What can hang from each mark
lupeza: bovar
silam: baleden bovar lupeza mibo
metibo: baleden bovar kadu lupeza mibo
kadu: baleden bovar mibo
mibo: lupeza
baleden: lupeza mibo
bovar: baleden

Each row was made from one small tree. The marks that hang from a mark follow it in brackets, in alphabetical order. Every link used is in the known rows. Write each row's tree.
Known rows
metibo(kadu lupeza mibo): [ 4.05  0.59  3.57  2.83 -1.18  1.83  0.14  1.84 -1.70 -0.12  1.62  0.04
  2.38 -0.43  2.23  1.17  0.21 -0.73 -2.90  0.00  1.92 -0.05  0.06 -0.70]
metibo(baleden(mibo)): [-2.62  1.41 -3.65  0.87  0.82 -0.43 -1.13 -1.05  1.24 -0.69 -1.84 -0.30
 -0.28 -1.15 -0.40 -0.44  1.28 -0.93 -0.08 -0.85 -2.41  1.45 -2.79  1.69]
metibo(baleden kadu lupeza(bovar)): [ 1.20  0.71  1.70  1.92 -2.16 -0.19  2.67  1.01 -1.15  1.10  0.00 -1.56
  4.68  1.31 -0.81  2.71  1.09  1.05 -2.76  0.35  1.02  0.38  2.27  1.19]
bovar(baleden(lupeza mibo)): [-1.22 -0.16 -1.36  0.05  1.79 -0.42 -2.41 -0.03  0.90 -0.27  1.83  0.16
 -5.42  0.53  1.76 -1.23  0.77 -0.92  1.87  0.13 -2.79 -0.19 -3.56  0.60]
kadu(baleden): [-0.55  0.97 -1.70  0.26 -1.13 -0.53 -1.31 -1.30  0.71 -0.83  0.36 -1.29
  0.77 -0.14  0.41 -1.65 -0.59 -1.41 -2.05 -0.05  0.16 -0.04 -0.56  0.20]
metibo(kadu lupeza): [ 2.47  0.20  2.82  1.11 -1.59  0.04 -0.37  1.11 -1.62 -0.60  1.19 -0.80
  2.64  0.25  1.75  0.14 -0.53 -0.94 -1.93  0.64  1.03  0.07  0.04  0.03]
baleden(lupeza mibo): [-1.56 -0.39 -1.32  0.88  2.27 -0.01 -2.90  0.07  1.25  0.09 -0.53  1.87
 -4.09  0.06  1.97 -1.15  0.92 -0.09  1.55 -0.21 -2.79 -0.46 -5.08 -0.67]
silam(baleden(lupeza)): [-1.71 -3.22  2.01  0.05  1.23 -1.74 -1.42  0.80  1.59 -0.65  2.78  0.12
 -1.98  0.30  3.87  0.11  0.02 -1.88  1.56  0.83 -2.62  2.58 -2.22 -1.08]
silam(baleden mibo(lupeza(bovar))): [-0.36 -3.05  0.08 -0.76  0.61  0.51  0.44  1.99  0.84 -0.68  0.39  0.74
 -0.20 -3.00 -1.28  1.76 -1.01  0.09  2.58  0.79 -2.05  1.71  3.80 -0.45]
metibo(baleden bovar kadu mibo(lupeza)): [ 2.37  0.01  2.43  2.93  0.17  2.40  2.48  0.83 -0.21 -0.88 -0.21 -0.58
  4.90  0.29 -2.33  5.59  0.93  0.78 -2.92 -0.20  2.33  1.62  2.45 -0.90]
baleden(mibo(lupeza)): [-0.11  0.53 -2.41 -0.66  2.04  0.66 -2.15 -0.36  0.07 -1.26 -1.77  1.01
 -0.98 -1.73 -0.27 -1.78 -0.81  0.25  1.54  0.05 -0.66  0.64 -1.71 -0.12]
lupeza(bovar): [-1.28  0.40  0.26  0.42 -1.02 -0.86  0.51  0.22 -0.68  2.32 -1.09  0.51
  0.94 -0.03  0.96 -0.87  0.41  1.45  0.45  0.01  0.42  1.23 -0.21 -0.23]
mibo(lupeza(bovar)): [ 0.35 -0.40  0.49 -0.36  0.39  0.23  0.57  0.30 -0.51  1.25 -1.64  0.14
  1.66 -0.09 -0.39 -0.32 -0.71  2.08  0.95  0.63  1.49  1.35  1.58 -0.86]
bovar(baleden(mibo)): [-1.24  1.50 -2.61 -0.65  0.10 -0.85 -1.71 -0.38 -0.38 -0.48  1.00 -0.22
 -3.05 -1.19  0.93 -2.48  0.18 -1.20  1.19 -0.10 -1.87  0.81 -2.00  1.62]
metibo(lupeza): [ 1.63  0.60  1.04  0.77  0.19 -0.55 -0.51  0.58 -0.81 -1.07  0.66 -1.48
  1.28 -0.21  2.06 -1.24 -0.28 -1.38  0.18  0.82  0.18  0.80 -0.25  0.71]
metibo(bovar(baleden) mibo): [ 1.38  1.20  1.52  1.94 -0.03  0.34  1.79  0.97 -1.37 -0.16  2.62 -0.89
  0.14 -0.30  0.49  1.85  0.88 -0.40 -0.25  0.14  0.97  1.42  1.15  0.20]
silam(baleden lupeza mibo): [-1.51 -3.88  0.66 -0.58  1.22  0.19 -0.99  1.58  2.36 -1.65  1.04 -0.45
 -2.70 -1.66  1.23  2.03 -0.22 -3.16  2.60 -0.50 -4.65  1.38  0.95  0.56]
kadu(mibo): [-0.77  0.12  0.30 -1.62 -0.69  0.08 -1.32 -0.75 -0.06 -1.85 -2.70  0.34
  0.19 -0.66  2.12 -3.08 -0.73 -2.29  0.96 -0.99  0.92  0.64 -1.63  0.69]
kadu(baleden(lupeza(bovar)) mibo): [-1.02 -0.50 -0.53 -0.87 -0.44  0.27  0.44 -0.50  0.95 -0.53 -1.77  0.88
 -0.87  1.62  0.04 -1.10  0.22  0.36 -0.63 -0.59  0.52 -2.95 -0.80  0.03]
bovar(baleden): [-0.23  0.39  0.26 -0.54 -0.74 -1.12 -1.27 -0.54 -0.12 -0.14  2.02 -2.25
 -1.08  0.08  2.09 -1.77 -0.42 -2.07  0.47  0.20 -0.04  2.22 -0.03  1.04]
lupeza(bovar(baleden)): [-0.69  0.66  0.22 -0.41 -1.52 -1.33  0.92  0.15 -1.06  1.94  1.23 -1.16
 -0.44  0.43  0.83 -1.16  0.22  0.60  0.62  0.34  0.46  1.49  1.37  0.81]
mibo(lupeza): [ 0.69 -0.55  0.42 -0.47  0.97  0.45 -1.48 -0.44  0.38 -0.85 -0.71 -0.86
  0.91 -0.43  0.89 -1.10 -1.35 -0.57  0.84  0.45  1.17  2.05  0.07 -0.79]
kadu(bovar): [-0.41  0.68  0.24 -0.27 -0.26 -1.35  0.20 -1.63 -0.22  1.65 -1.01  0.57
  1.23 -0.01 -0.13 -1.52 -0.52  0.30 -0.02 -0.34  0.90  0.16 -0.65 -1.53]
metibo(bovar mibo): [ 1.05  1.11  1.42  2.59  0.42  0.79  1.31  1.06 -0.95  0.26  0.32  0.81
  1.47 -0.76  0.58  1.75  1.23  0.53 -0.51 -0.13  1.00  1.11 -0.45 -0.84]
baleden(lupeza(bovar)): [-1.16 -1.28  1.49  1.04  0.43 -0.44 -0.16  0.69  0.67  2.52 -0.13  0.85
 -1.52  1.74  1.89  0.29  1.11  1.72  0.97  0.25 -0.59  0.29 -1.65 -1.39]
silam(baleden bovar mibo(lupeza)): [-0.96 -3.79 -0.92 -1.48  1.80  1.41 -1.22  2.04  2.58 -1.71 -0.08 -0.32
  0.16 -3.30 -0.22  3.18 -0.59 -0.05  3.31  1.20 -1.80  2.89  3.50  0.76]

Write each row's tree
[ 0.24  0.77 -2.61 -1.50  1.80  0.37 -1.73 -0.48 -0.17 -1.73  0.54 -0.58
 -2.32 -1.30 -0.51 -1.94 -0.96 -0.51  1.75  0.39 -0.61  0.99 -0.28  1.09] : bovar(baleden(mibo(lupeza)))
[ 2.15  1.42  1.56  0.77  0.35 -1.49  2.20  1.32 -2.12 -1.72  3.40 -2.74
  1.22  0.62 -0.11  1.27  0.18 -0.74  0.71  1.60  0.24  0.31  2.26  1.78] : metibo(bovar(baleden) lupeza)
[ 0.64 -0.25  0.44 -1.18 -0.08 -0.29  0.97  0.02 -0.86  0.77  0.74 -1.59
  0.29  0.39 -0.59 -0.53 -0.93  1.32  1.24  0.88  1.54  1.64  3.15  0.33] : mibo(lupeza(bovar(baleden)))
[ 0.89  0.58  1.82 -0.77 -2.67 -1.20  0.78 -1.23 -1.32  1.76  1.82 -0.48
  1.29  0.81 -0.60 -0.48 -0.89 -0.36 -1.84 -0.20  1.88 -0.25  1.05 -1.01] : metibo(kadu(bovar(baleden)))
[-1.68  1.77 -2.60 -0.46 -0.53 -0.95  0.26  0.13 -1.27  1.65  0.22  0.83
 -2.49 -0.85 -0.29 -1.72  0.78  1.25  1.37 -0.07 -1.38  0.10 -0.59  1.49] : lupeza(bovar(baleden(mibo)))
[-0.94  0.43 -1.50 -0.41  1.83 -1.04 -0.75 -1.17  0.53  1.22  1.20  1.22
 -4.46  0.96 -0.54 -1.18  0.43  0.34  1.44 -0.13 -1.79 -1.79 -2.57 -0.82] : kadu(bovar(baleden(lupeza mibo)))
[-1.45  0.42 -3.30  0.79  1.48  0.15 -2.60 -0.73  1.60 -1.00  0.32  1.01
 -3.60  0.10  0.16 -1.09  0.70 -0.31 -0.72  0.03 -2.48 -2.43 -4.15 -0.28] : kadu(baleden(lupeza mibo))
[ 3.15  1.08  2.72 -2.15 -2.23 -0.39  2.01 -0.56 -2.42 -1.49  0.54 -0.68
  2.33  0.79 -0.91 -1.37 -1.55 -1.70 -1.40 -0.26  3.10 -2.86  2.48  0.90] : metibo(kadu(bovar(baleden) mibo) lupeza)
[-0.04 -0.91  2.08  0.83  1.24 -1.23  0.41  0.78  0.01 -0.30  3.14 -1.29
 -2.15  2.08  1.15  2.12  0.93 -0.30  1.44  0.99 -0.94  0.58 -0.58 -0.15] : metibo(bovar(baleden(lupeza)))
[ 1.18 -0.79  2.74  3.06 -0.16  1.42  1.12 -0.73  1.51  2.27  0.25  0.74
  1.42  2.03 -0.41  3.84  1.47  0.56 -3.60 -1.18  1.19 -0.50 -0.86 -2.50] : metibo(baleden(lupeza) kadu(bovar) mibo)
[ 1.04  0.01  0.32 -2.93  0.89  0.26  0.49 -2.00 -0.16 -1.40 -3.82  1.03
  1.97 -0.33 -1.68 -2.47 -2.06 -0.20  1.08 -0.70  3.07 -0.92  1.12 -1.10] : kadu(bovar mibo(lupeza))
[-0.55 -1.57  0.20 -0.33 -0.05  1.17  0.64  1.14  1.02  1.27  0.44 -1.35
 -3.57  0.09 -0.94  2.12  0.53 -0.38  2.20 -0.81 -2.77 -0.70  3.11  1.66] : silam(lupeza(bovar(baleden)) mibo)
[ 1.90  1.21  0.81  2.21 -2.59  1.98 -0.51 -0.12 -0.19  0.05  1.27  0.17
  2.01 -0.48  0.51  0.60  0.12 -0.95 -5.14 -0.82  2.16 -0.66 -0.26 -1.10] : metibo(kadu(baleden) mibo)
[ 0.41 -0.31  0.41 -2.36  0.04  0.85  0.87 -0.04 -0.55 -0.91 -3.83  1.04
  1.66 -0.30 -0.51 -1.82 -1.13  1.00  1.62 -0.39  2.52  0.04  1.54  0.02] : kadu(mibo(lupeza(bovar)))
[-0.72  0.88 -2.41 -0.56  1.38  0.52  0.01  0.34 -0.74  0.92 -2.45  2.12
 -0.30 -1.37 -1.62 -1.15 -0.09  2.80  1.80  0.20 -0.31 -0.04 -0.45 -0.33] : baleden(mibo(lupeza(bovar)))
[ 2.17  1.45  0.85  1.32 -2.90  0.01  2.09  0.96 -1.90  0.48  1.20 -0.58
  3.79  0.71 -1.23  0.87 -0.13  1.37 -4.10  0.79  1.70 -2.54  2.47  0.29] : metibo(kadu(baleden) lupeza(bovar))
[ 2.35 -0.28  2.10 -3.35 -1.51  0.58  1.02 -1.60 -1.20 -1.41 -1.02  0.13
  1.88  0.60 -2.10 -1.29 -2.50 -0.89 -0.57 -0.57  4.01 -1.43  2.99 -0.54] : metibo(kadu(bovar(baleden) mibo(lupeza)))
[ 1.95  2.83 -1.87  0.51 -1.24 -0.06  1.01 -0.85 -1.64 -0.48  0.23  1.40
  2.19 -0.52 -3.63 -0.55 -0.60  0.76 -3.83  0.12  0.56 -4.82 -0.07 -0.31] : metibo(kadu(baleden(mibo) bovar) lupeza)
[-2.07 -1.23  0.33  1.81  0.63 -0.61  0.84 -0.02  1.84  2.12 -0.60 -0.82
 -0.12  2.26  0.60  2.17  1.97  1.13 -0.03 -0.07 -1.12  1.38 -0.88 -0.10] : metibo(baleden(lupeza(bovar)))
[-2.15 -0.17 -1.30  0.97  1.54 -0.13 -0.81  0.79  0.43  2.17 -1.13  2.82
 -3.43  0.50  0.84 -0.26  1.66  2.53  1.80 -0.06 -2.45 -1.14 -3.60 -0.73] : baleden(lupeza(bovar) mibo)
[-0.47 -1.20  2.08  1.50 -0.44 -0.44  0.61 -1.36  1.56  1.95 -0.05  0.00
  1.49  2.77 -0.73  2.86  0.92  0.21 -2.53 -0.57  0.34 -0.52 -0.94 -1.89] : metibo(baleden(lupeza) kadu(bovar))
[-1.22 -1.32 -1.98 -1.53  2.26 -0.76 -1.32  0.50  0.19 -2.46  0.36  1.24
 -0.91 -2.79  0.39 -1.26 -1.02 -0.74  2.37  0.69 -2.13  2.22 -0.93 -0.13] : silam(baleden(mibo(lupeza)))
[-0.45  2.41 -2.75 -0.10 -1.83 -0.26 -0.04 -1.99 -0.62  0.76 -0.83  2.44
  1.10 -0.71 -3.32 -1.00 -0.41  0.89 -3.66 -0.75  0.24 -3.95 -1.36 -1.17] : metibo(kadu(baleden(mibo) bovar))
[-1.97  0.43 -1.98 -1.04  0.90 -0.50  1.09  0.29 -0.32  1.48 -0.38  0.21
 -3.57  0.81 -0.56 -0.18  1.15  1.25  2.08 -0.81 -2.50 -0.91 -0.26  1.74] : silam(lupeza(bovar(baleden(mibo))))
[-1.04 -0.53 -0.38  1.03 -0.30 -0.42  0.16 -0.13  1.07  1.60  0.60 -0.01
 -0.91  1.91  0.20  0.32  0.80  1.46 -1.23  0.41 -0.27 -1.62 -0.74 -0.98] : kadu(baleden(lupeza(bovar)))
[ 0.42  1.07  0.74 -0.58 -2.80  0.41  1.32 -0.29 -1.20 -2.90 -1.12  0.81
  3.36  0.27 -1.99  0.82 -0.45 -0.99 -2.91 -0.77  2.20 -2.65  0.74  0.48] : metibo(bovar kadu(baleden mibo))
[ 0.15 -2.10 -1.36 -0.50  1.62  2.89 -2.10  1.27  2.34 -0.38 -2.23 -0.51
 -0.02 -2.28 -0.95  2.51 -0.19  0.95  2.67  0.49 -0.24  1.34  2.56  0.74] : silam(bovar mibo(lupeza))
[-0.28  1.57 -1.69 -2.14 -1.17 -0.60  0.70 -2.79  0.04 -1.35 -2.58  0.56
  1.83 -0.17 -2.12 -3.00 -1.51 -1.05 -1.64 -1.27  2.21 -2.97  0.19 -0.07] : kadu(baleden bovar mibo)
[-1.43 -1.70 -0.18 -1.59  0.90  0.01  0.02  0.35  1.53  0.93  0.09 -2.97
 -1.23  1.95  1.75  2.00  1.17  0.38  2.03  0.15 -0.27  1.96  1.14  2.43] : silam(bovar(baleden) lupeza)
